In the rows, zero is written as 128.
Known rows, with every way that one mark hangs from another:
vobam(saze): [138 152 145  50 159  86 106 121 146 118  94 176 113 153 167 146 130 142
 152 118  85 107 141 155  95 120]
nefi(kotu(dufoz) zesa): [ 87 149  94 102 132  95  94 121 116 109 141 163 140 143 102 121 158 126
 148 126 104 145  98 129  81 131]
zesa(nefi(kotu)): [173 135 127  78 153 118 110  98 117 150  70 146 108 134 142 103 126 134
 116 122  85 160 134 135 109 144]
fufu(gugi nefi(kotu(dufoz) vobam(saze))): [113 143 135 146 136 139  67  90 114 168 160 210 170 149 124 146  90 168
 158 113 125 124 111 111  78 139]
kotu(nefi(vobam(saze))): [146 118 155 121 141 112 112 116 129 129 121 176 125  98 140 107 132 145
 157 100  98 120 127 117  91  85]
fufu(gugi nefi(kotu zesa)): [102 133 134  59 149 126  77 145 128 139 168 140 157 161 122 124 124 164
 134 119 118 144 144 116 128 139]
dufoz(kotu(nefi(vobam(saze(vaka(tidis)))))): [156 108 141 180 144 121 103 139 119 139 164 181 124  95 189 154 110 128
 159 118  80  96  95 165  70 148]
vaka(fege saze tidis): [138 149 128  70 147 124  80 120 147  87 214 158 127  78 170 163 102 160
 123 100  83 106  95 137  73 179]
kotu(nefi): [162 116 171  73 147  94 107 172 136 116 105 125 104 111 117 107 141 149
 136 113  81 129 132 126  93 105]
kotu(dufoz nefi(vobam(saze(vaka)) zesa)): [ 71 106 124 205 110 135  81 170 103 111 157 218 136  91 109 126 158 136
 169 115 122 102 109  92  62  42]
nefi(kotu zesa): [113 139  96  59 151  91 114  96 126 112 145 133 135 145 130 109 156 124
 147 120  96 150 119 137 125 140]
tidis(vaka(fege saze)): [162 130 113  60 157  95  88 111 141 103 156  99 120 129 154 151 129 146
 145 100  90 135  75 129 139 135]
gugi(fufu(nefi(kotu(dufoz) zesa))): [119 137 156  86 169 111 102 161 107 126 135 169 134 136  24  84 123 177
 126 147 113 132 147 134 101 157]
vaka(fege): [162 121 123  29 161  90  81 138 152 103 128 106 106 141 128  92 161 135
 133 103  86 120 101 131 104 173]
dufoz(kotu(nefi(vobam))): [172 109 139 113 144  89 111 164 124 137 130 149 123 113 156 107 129 125
 140 115  83 129  88 156  81 168]
tidis(vaka(saze)): [165 139 137  65 160  80 112 109 136 117 139 121 117 139 164 165 113 157
 143 114  85 139  95 134 148 106]
dufoz(kotu(nefi(vobam(saze(vaka)) zesa))): [127  96 112 152 136 113 104 170 111 126 156 177 130 107 173 129 142 114
 160 120  96 108  99 154  89 132]
fufu(nefi(zesa)): [116 122 151  68 152 105 104 182 134 117 143 148 124 144 123  94 133 169
  79 116 109 142 177 106 133  99]
fufu(gugi nefi(kotu vobam)): [152 119 138  98 156 125  85  78 126 172 170 156 159 149 128 115  96 171
 141 109 116 144 118 105 128 156]
dufoz(kotu(nefi)): [169 120 153  84 144  85 106 199 128 127 109 133 111 122 150 124 132 125
 134 124  70 126  99 173  71 178]
nefi(zesa): [102 129 126  30 155  81 110 167 143  96 139 136 118 149 137  95 173 140
 127 118 101 137 144 121 137  99]
saze(vaka): [182  84 140  98 174  88 105 126 132 133 139 135  87 147 150 145 136 142
 149 136  76  96 112 138 137 119]
zesa(nefi(vobam)): [165 111 136  90 153 116 112 110 125 152  93 171 109 126 155  71 136 143
 107 109 104 155 141 103 133 100]
vobam(saze(vaka(fege))): [151 111 118  99 163 114  82 116 135 116 130 164 102 141 168 157 140 129
 170 118  85  75 112 150 103 134]
zesa(nefi(vobam(saze))): [149 127 130 102 150 127 109 101 124 151  81 199 115 126 173  92 130 139
 122 107 107 141 151 113 118  91]
gugi(fufu(nefi(kotu(dufoz) vobam(saze)))): [146 139 160 126 169 118 107  98 105 152 129 209 140 129  43  94  94 181
 143 138 114 121 132 137  87 164]
dufoz(kotu): [172 131 132  52 159  66 109 170 138 130 112 138 109 154 170 128 130 124
 127 131  71 124  95 182  90 200]

Rows:
[128 114 155 163 120 107  88 160 117 127 128 185 126  98  89 103 142 149
 144 110 104 126  93  94  52  86] => kotu(dufoz nefi(vobam))
[ 61 128 133 173 107 125  85 176 111 105 142 217 144  96 104 110 160 139
 158 107 124 119 115  93  53  51] => kotu(dufoz nefi(vobam(saze) zesa))
[144 120 100 189 135 147  92  58  93 166  98 222 126 116 149 130 116 126
 149 122 107 132 108 119  85 111] => zesa(nefi(kotu(dufoz) vobam(saze(vaka))))
[ 76 123  62 201 128 129  95  46  96 130 181 228 156 123 136 142 143 116
 187 119 125 114  85 118  93 100] => nefi(kotu(dufoz) vobam(saze(vaka)) zesa)
[135 143 108 159 131 138  96  66 102 160  84 220 133 121 145 115 118 129
 139 114 109 149 114 119  74 117] => zesa(nefi(kotu(dufoz) vobam(saze)))
[158 125 179  80 184 108 118 125 123 144 127 190 126 134  66  76 104 189
 131 133 111 115 162 133 123 141] => gugi(fufu(nefi(vobam(saze))))
[164  92 134 130 173 128  78 109 143 115 195 125  96 116 163 148 134 145
 149 117  77  83 100 134 112 139] => saze(vaka(fege tidis))
[111 115 159 233 121 142  79 134 112 127 159 221 127  80 127 153 120 153
 170 112 102  91 101 106  36  63] => kotu(dufoz nefi(vobam(saze(vaka(tidis)))))
[ 92 123 157  33 152 118  73 204 140 127 165 140 143 164 127 111 138 175
 118 118 121 133 165 103 138 109] => fufu(gugi nefi(zesa))
[157 137 111 125 146 134 113  44 111 163  86 197 128 122 167 105 116 129
 138 108 103 153 131 126 108 122] => zesa(nefi(kotu vobam(saze)))
[138 125 133 130 164 133  79 101 142 112 164 172 107 124 186 174 126 139
 168 114  82  69 120 152  90 125] => vobam(saze(vaka(fege tidis)))
[113 102 134 107 135 110 115 149 126 110 155 150 131  98 121  71 164 140
 142  99 113 141 131  92 119  67] => kotu(nefi(vobam zesa))
[130 113 165  66 181 107 119 153 121 130 154 168 131 131  51  49 130 187
 117 134 123 132 164 114 147 127] => gugi(fufu(nefi(vobam zesa)))
[132 108 121 110 136  96 110 183 121 122 148 153 132 110 153  95 151 120
 138 114  96 135  99 145  93 146] => dufoz(kotu(nefi(vobam zesa)))
[152 128 112 152 134 129  99  73 103 161  94 193 125 121 128  93 125 132
 123 115 106 161 105 108  87 124] => zesa(nefi(kotu(dufoz) vobam))
[150 132 152  63 157 118  78 122 131 158 145 135 145 162 123 136  97 170
 135 121 101 137 132 129 114 166] => fufu(gugi nefi(kotu))
[ 86 133  72 148 129 104 101  63 109 125 176 190 158 129 110  96 153 125
 156 112 123 151  81 102  98 120] => nefi(kotu(dufoz) vobam zesa)
[ 78 140 135  95 134 130  60 166 118 137 166 162 160 159 100 133 126 165
 135 125 123 139 129 109  96 132] => fufu(gugi nefi(kotu(dufoz) zesa))
[127 102 155 108 181 124 113 141 111 135 162 195 128 128  69  83 122 181
 140 140 123 106 164 124 144 112] => gugi(fufu(nefi(vobam(saze(vaka)) zesa)))
[142 110 163  75 159 117  82 134 139 160 166 159 146 152 134 105 109 181
 126 108 120 132 137  94 138 123] => fufu(gugi nefi(vobam))
[166 114 100 156 151 145 108  38 102 169 100 199 121 119 170 120 115 124
 148 116 101 136 123 126 118 115] => zesa(nefi(kotu vobam(saze(vaka))))
[126 150  99 165 134 106  98  23 112 148 133 222 151 130 134 140 114 128
 176 112 106 126  76 130  62 138] => nefi(kotu(dufoz) vobam(saze))
[125 125 157  88 154 127  80 126 138 159 157 188 152 153 153 125 103 178
 140 106 122 118 145 105 122 115] => fufu(gugi nefi(vobam(saze)))
[175 120 111 113 150 124 116  54 112 164  96 168 123 122 150  82 123 132
 122 110 100 167 121 113 123 130] => zesa(nefi(kotu vobam))
[ 85 134 115 108 142 143  80  92 119 151 186 188 178 148 144 124 114 159
 155 107 136 136 140 104 125 120] => fufu(gugi nefi(kotu vobam(saze) zesa))
[136 130 159  59 180 108 117 142 114 128 137 150 130 139  40  76 120 179
 124 142 108 138 160 141 129 162] => gugi(fufu(nefi(kotu zesa)))
[ 78 125 149 123 113 109  81 230 119  92 127 166 122 108  82 110 170 145
 137 119 106 127 121 101  54  70] => kotu(dufoz nefi(zesa))
[118 121 120 119 132 105 108 175 120 121 140 175 138 111 168 113 144 117
 150 113  99 123 107 154  80 140] => dufoz(kotu(nefi(vobam(saze) zesa)))
[ 94 122  76 183 150 138 112   9 111 132 210 206 155 112 179 143 130 124
 184 109 115 115 109 124 126 101] => nefi(kotu vobam(saze(vaka(tidis))) zesa)
[ 75 125 138  83 145 134  78 151 134 139 180 190 163 151 150 112 128 172
 139 105 140 125 158  93 136  85] => fufu(gugi nefi(vobam(saze) zesa))
[ 82 131  99  90 147 102 115  99 135 113 159 199 144 135 167  94 162 135
 154 102 125 126 136 109 135  75] => nefi(vobam(saze) zesa)
[146 109 123 156 151 160  88  86 123 145 134 195 112 103 185 112 126 138
 134 103 105 117 135 111 111  97] => zesa(nefi(vobam(saze(vaka(fege tidis)))))
[143 113 130 142 156 144  79  63 116 176 176 187 158 147 150 154  86 163
 167 115 117 114 119 118 122 137] => fufu(gugi nefi(kotu vobam(saze(vaka))))
[165  94 114 152 141 118  90 152 116 132 146 160 121 104 167 130 132 112
 163 113  86  98  75 160  73 170] => dufoz(kotu(nefi(vobam(saze(vaka(fege))))))
